Each row was made from one small tree. The marks that hang from a mark follow it in brackets, in the order of their numbers. Every link used is in the known rows. Write each row's tree.
Known rows
z_564[z_480]: [  7   4 -25  19 -24  -9  20 -19  37 -35  -4  -6 -29   6 -40  15 -27   3
 -24  38  29 -34 -45  -8  -2 -12 -11  52 -14 -18]
z_201[z_224[z_226[z_99 z_155[z_946[z_124[z_682]]]]]]: [-12 -13 -10  24   7 -13  34 -34  40 -15  16  19   4  -1  -8   6 -28  12
  28  38  19 -20 -36 -37  -5 -11  -3  21 -21 -15]
z_201[z_224[z_226[z_99]]]: [  4 -27 -12  28   5 -22  47 -21  29 -33  -4   6 -14   9 -11  28 -26  11
   3  42  28 -30 -43 -29  -3 -34  -8  30 -25  -7]
z_155[z_226 z_473 z_946[z_124[z_480 z_682]]]: [-27   8 -15  25 -14  -4  17 -28  65 -24 -50   5 -23  -6 -22  10 -23  -7
 -33  19   0 -35 -34 -39  -4  63  15  -5 -13 -12]
z_199[z_480[z_124[z_682 z_946[z_155[z_226]]] z_564]]: [  9  17 -24  20 -21  10 -11 -29  39 -14 -25  15 -28   9 -27   4 -25 -11
  19  20  16 -32 -52 -24  -5   0  13  19 -15 -17]
z_99[z_226[z_155[z_473 z_946[z_124]]]]: [-14  -5 -16  23 -15  21  16 -21  58 -22 -31   6  -7   6 -17  11 -32   1
 -14  20  -1 -23  -9 -31   0  40  -6   1 -18  -5]
z_124[z_480[z_199] z_682 z_946[z_155]]: [ 30  22 -17  19 -15  22  21 -15   9 -24  29   9 -40   3 -55   6 -23  -9
  23  13  16 -33 -29 -23 -23 -21  41  33 -16 -11]
z_682[z_124[z_480[z_564] z_946]]: [-16   6 -30  11  -9  15  32 -15  35 -22 -16 -10 -29  -4 -45   2 -20 -29
  37  18  38 -37 -39 -20  -7   1  14  19 -13 -25]
z_99[z_226[z_155]]: [  5  -4 -16  30 -11  24  32 -11  57 -27 -22   2 -27   9 -30  31 -29  10
 -16  27  16 -24 -19 -16  -8   2  -7  25 -23  -2]
z_480[z_124[z_682] z_199 z_564]: [  9   5 -23  15 -13  32  19 -46  43 -26 -34   9 -50   7 -43  26 -23  -9
   4  13  29 -28 -61 -21   0   9  11   4 -20  -4]
z_473[z_155[z_226[z_99] z_946[z_124[z_480 z_682]]]]: [-22  27 -17  15  -5 -23  24 -18  29 -16   1   1  -2  -7 -23  12 -24  -6
 -12   2   9 -28 -35 -30  -8  14  17  17 -12 -11]
z_199[z_480[z_564]]: [  2   2 -34  19 -28 -11  16 -25  27 -28 -26   1 -38  10 -32  22 -22   1
 -18  35  28 -33 -56  -7   8  16  -3  28 -17 -12]
z_473[z_155[z_226 z_946]]: [ -9  13 -15  19 -11 -25  36   1  24 -41   9  -3 -23   6 -21  35 -23  -8
 -44  16  -2 -27 -11 -26   8 -14  11   6 -14  -5]
z_226[z_99 z_155[z_473 z_946[z_124[z_480]]]]: [ -3  22 -24   2 -19   8  18 -33  45 -15 -15   4  13  -6 -21 -17 -34  -7
  22  -1  19 -14 -24 -32  -4   1 -12  22 -12 -20]
z_201[z_224[z_226[z_155]]]: [  2 -22 -12  26   3   1  48 -17  34 -29   7  14 -22   9 -13  20 -27  11
  -2  44  19 -28 -27 -27   0 -33  -7  21 -24 -14]
z_473[z_155[z_226[z_99] z_946[z_124[z_682]]]]: [-18  18 -13  20  -5 -28  20 -24  33 -25   4   4  -3  -2 -19  18 -27  -3
  -9   6   4 -23 -25 -30  -2  12  11  16 -15  -8]
z_473[z_155[z_226[z_99] z_946[z_124[z_480]]]]: [-22  25 -18   9  -6 -19  28 -10  17 -21   5  -6   3  -2 -18  10 -26 -13
 -19   1   8 -29 -26 -32   0   8   7  17 -11 -12]
z_682[z_124[z_480 z_946[z_155]]]: [  0  11 -30   6 -15  25  18 -13  44 -27  22  -4 -22   2 -44 -10 -24 -32
  41  15  34 -35 -22 -20 -11 -22  13  40 -10 -27]
z_201[z_224]: [  8 -11 -19  23  -9 -10  45 -23  24 -41  24   5 -36   6 -30  28 -19   1
  -7  55  28 -32 -40 -18   2 -27  -2  28 -23  -7]
z_199[z_480]: [  3   3 -34  20 -26 -17  17 -24  46 -36 -18   1 -33  14 -34  27 -23  -2
 -10  41  23 -37 -44  -9   4  -9  -1  44 -17 -14]
z_199[z_480[z_124[z_682 z_946[z_155]] z_564]]: [ 11  15 -30  10 -26   7 -15 -36  36 -14 -10  14 -23   9 -36  -4 -25 -12
  42  23  23 -31 -56 -18  -5  -9  14  27 -15 -21]
z_199[z_480[z_124[z_946]]]: [ -2   8 -30  12 -18  -8   7 -27  50 -29 -26   2 -13  17 -36  13 -25 -23
  43  36  19 -43 -40 -22  -2 -37   7  36 -15 -25]
z_682[z_124[z_946]]: [-10  -4 -25  20  -7   3  31 -20  58 -39  -2  -6 -24   7 -43  14 -24 -28
  48  28  28 -35 -18 -22  -4 -22   8  33 -15 -24]
z_201[z_224[z_226[z_99 z_155]]]: [ 10 -16 -12  24   5  -6  47 -21  31 -25   5  12  -8   5  -9  18 -31  14
  12  34  27 -20 -32 -28  -5 -51 -15  31 -25 -11]
z_946[z_124[z_682] z_155[z_473]]: [ 10   0 -20  16 -27  22 -12 -54  63 -28   0  16 -25   6 -30 -15 -30   1
  17  13  17 -24 -32 -22  -6  56   1  30 -18 -16]
z_155[z_226[z_99] z_473 z_946[z_124[z_480[z_564]]]]: [-18  12 -17  17 -15  -4  19 -24  33 -19 -55  -4  -5  -5  -9   0 -28  -9
 -29   1  10 -26 -40 -42   4  59  -5  -7 -14  -9]
z_224[z_201 z_226[z_99 z_155[z_473 z_946]]]: [ 18  -6 -17  13 -13   1  33 -18  41 -22 -49   9  10  -5  -3  -7 -44  15
 -23  -6   0 -14 -21 -32  -4 -38 -14  10 -16  -8]
z_226[z_99 z_155[z_946[z_124[z_480]]]]: [ -5  23 -22   3 -14   8  25 -28  40 -15  13   0  12  -5 -29  -7 -30  -9
  30  11  27 -16 -28 -27  -4   0 -10  37 -12 -22]

Which tree is each row?
[-18  17 -15  15  -6 -24  25 -16  21 -30   9  -3   4   5 -13  16 -28 -10
 -15   5   5 -24 -17 -33   6   7   1  16 -14  -9]
z_473[z_155[z_226[z_99] z_946[z_124]]]
[ 21  24 -15  22 -15  24  -1 -18  27 -23  -1  12 -29   9 -37   2 -31 -12
  -5  14  11 -35 -36 -29 -14 -34  13  35 -13 -15]
z_564[z_480[z_124[z_682 z_946[z_155[z_226]]] z_199]]
[  1  14 -19   8 -19   3  14 -39  51 -24 -11   7  12   0 -17 -11 -37  -4
  29   3  15  -9 -15 -33   1   0 -19  21 -15 -17]
z_226[z_99 z_155[z_473 z_946[z_124]]]
[  2   5 -11  30 -12 -22  36 -10  45 -42 -14  -6 -15   3 -19  37 -25  -4
 -32  26  13 -20 -24 -34   4  -8  -4  21 -17  -3]
z_155[z_226[z_99] z_946]
[  9  14 -32   4 -18  43  15 -15  11 -22  -5   2 -36   2 -37 -16 -27 -29
  19  -9  25 -32 -26 -26  -5  -4  16   8 -13 -15]
z_682[z_124[z_480[z_199 z_564] z_946[z_155[z_473]]]]
[  2   3 -11  29 -17  24   0 -40  63 -28   9  13 -29   8 -27   4 -27   0
  -8  22  15 -28 -30 -27  -6  62   2  34 -18 -14]
z_946[z_124[z_682] z_155[z_226]]
[ 14  15 -31   9 -29   7 -20 -41  41 -15 -33  18 -23   7 -30 -11 -28 -10
  37  13  17 -29 -53 -20  -5  -7  12  14 -16 -19]
z_199[z_480[z_124[z_682 z_946[z_155[z_473]]] z_564]]
[-19   4 -24  16 -14  15  18 -44  44 -13 -22   1 -32  -6 -45   3 -19  -1
  13  24  34 -36 -65 -16  -9  77  12  23 -17 -20]
z_946[z_124[z_480[z_564] z_682]]
[ 28  21 -23  11 -24  22 -10 -31  28 -22  -8  14 -25   8 -41 -13 -35 -12
  16   7  12 -32 -37 -26 -15 -40  11  31 -13 -16]
z_564[z_480[z_124[z_682 z_946[z_155[z_473]]] z_199]]
[ 13 -14 -17  19  -8  21  41 -16  45 -24 -36   7 -15   2 -19   6 -38  15
 -25  11   7 -27 -25 -20  -5 -21 -10  24 -18 -14]
z_224[z_201 z_226[z_155]]
[ 20   8 -18  10 -20  25  -9 -44  45 -20 -21  14 -23   4 -35 -11 -29 -13
  53   5  20 -21 -42 -27  -9   4  13   5 -18 -16]
z_480[z_124[z_682 z_946[z_155[z_473]]] z_564]
[ 27  13 -17  12 -15  41   4 -35  17 -22   6  14 -37  10 -44   5 -27 -17
  40   5  19 -25 -40 -29  -6  -9  23   8 -18  -9]
z_480[z_124[z_682 z_946[z_155]] z_199 z_564]
[  8   9 -20  12 -23   3  25 -22  52 -36  -9   7 -17   2 -26   9 -30  -2
  -6  17   8 -14  -8 -26   4 -17  -7   9 -15 -13]
z_226[z_155[z_473 z_946]]
[ -4   4 -37   7 -26   5   3 -36  47 -22 -42   2 -29  12 -29  14 -23 -12
   3  28  31 -35 -64 -13  10   2  -8  24 -15 -18]
z_199[z_480[z_124 z_564]]
[ 11   8 -16  19  -7  25  20 -36  26 -23 -26   8 -39   8 -47  20 -24 -17
  39  13  19 -32 -47 -29  -6  -9  25   1 -20  -9]
z_480[z_124[z_682 z_946] z_199 z_564]
[  6  13 -20  13 -22  53   6 -26   9 -18 -26   7 -37   8 -17 -14 -30  -9
 -46 -11   9 -32 -32 -35   3  75   1   1 -16  -7]
z_946[z_124[z_480[z_199 z_564]] z_155[z_226 z_473]]
[  8  12 -24  20 -15  19  35 -27  20 -20 -23   4 -60  -5 -52  27 -18   3
 -21  15  31 -32 -65 -13 -11  23  25  13 -19  -3]
z_124[z_480[z_199 z_564] z_682]
[ 12   5 -14  20 -21  21  -3 -39  48 -30 -18   8  -7  11  -8 -11 -37  -4
  -7  -2  13 -20 -20 -34  -1  42 -19  30 -18 -11]
z_946[z_124 z_155[z_226[z_99] z_473]]
[ 17  17 -12  21 -14  16  24   2  19 -28  11  -2 -24   6 -37   6 -24 -15
   2  18  13 -36 -17 -29 -14 -10  19  32 -15 -17]
z_124[z_480 z_946[z_155[z_226]]]
[ 11  13 -18  19  -8  10  45  -4   4 -32  -2  -6 -33   8 -52  22 -22 -19
  14  21  15 -43 -24 -27 -13 -26  29  25 -17 -13]
z_124[z_480[z_199] z_946]
[  4   0 -15  21 -23  29  -2 -35  52 -34 -17   8 -22  14 -13  -8 -32  -7
 -21   8   6 -28 -15 -33   4  59 -12  20 -17 -13]
z_946[z_124 z_155[z_226 z_473]]
[ 31  18 -21   8 -22  33  18 -10 -21 -22  -1   3 -36   7 -39  -9 -28 -13
   3  -6  11 -30 -25 -28  -7   1  23   4 -16  -8]
z_124[z_480[z_199 z_564] z_946[z_155[z_473]]]
[  3  -8 -17  11 -11   8  25 -28  42 -15 -48  10  21  -4   0 -19 -45  10
  -8  -7  -2 -18 -21 -36  -2  -4 -17  10 -15 -15]
z_224[z_201 z_226[z_99 z_155[z_473 z_946[z_124]]]]
[  4   5 -12  28 -16 -22  28 -16  51 -42 -46  -2 -14   2 -10  26 -30  -2
 -37  12   5 -18 -20 -38   4  -6  -7   5 -17   0]
z_155[z_226[z_99] z_473 z_946]
[ 22  15 -10  20 -12  13  -4 -38  66 -25 -31  14  -8   5 -26  -3 -34 -13
  47   1  14 -20 -29 -38 -18 -33   7  23 -19 -13]
z_480[z_124[z_682 z_946[z_155[z_226[z_99] z_473]]]]
[ 23  14 -20   8 -23  12  13 -12  21 -29   3   1 -19   5 -39 -11 -28 -14
  23  10  13 -32 -17 -25 -15 -17  17  27 -15 -19]
z_124[z_480 z_946[z_155[z_473]]]
[  6  -5 -17  29 -15  24  25 -17  62 -27 -48   6 -26   8 -24  22 -33  12
 -24  17   9 -22 -14 -19  -8   5  -9  12 -23   1]
z_99[z_226[z_155[z_473]]]
[-11   5 -26  11 -14  31  29 -32  11 -19 -16  -4 -34   6 -40   7 -21 -12
 -10  15  27 -40 -50 -23   3  65   7  16 -16 -14]
z_946[z_124[z_480[z_199 z_564]]]
[  8  15 -31   6 -15  42  21 -11   7 -22  18  -1 -38   4 -43  -7 -24 -31
  23   1  31 -33 -29 -23  -4  -6  18  19 -12 -17]
z_682[z_124[z_480[z_199 z_564] z_946[z_155]]]
[  8  12 -24  21 -13  13  37 -25  39 -28 -16   4 -55  -1 -55  31 -19  -1
 -16  22  26 -36 -53 -15 -16  -2  27  29 -18  -6]
z_124[z_480[z_199] z_682]
[ 10   2 -25   9 -14  38  24 -35  28 -31 -29   0 -43  14 -36  24 -24 -16
  -2  11  28 -30 -49 -24  10   4  -1   5 -19  -6]
z_480[z_124 z_199 z_564]
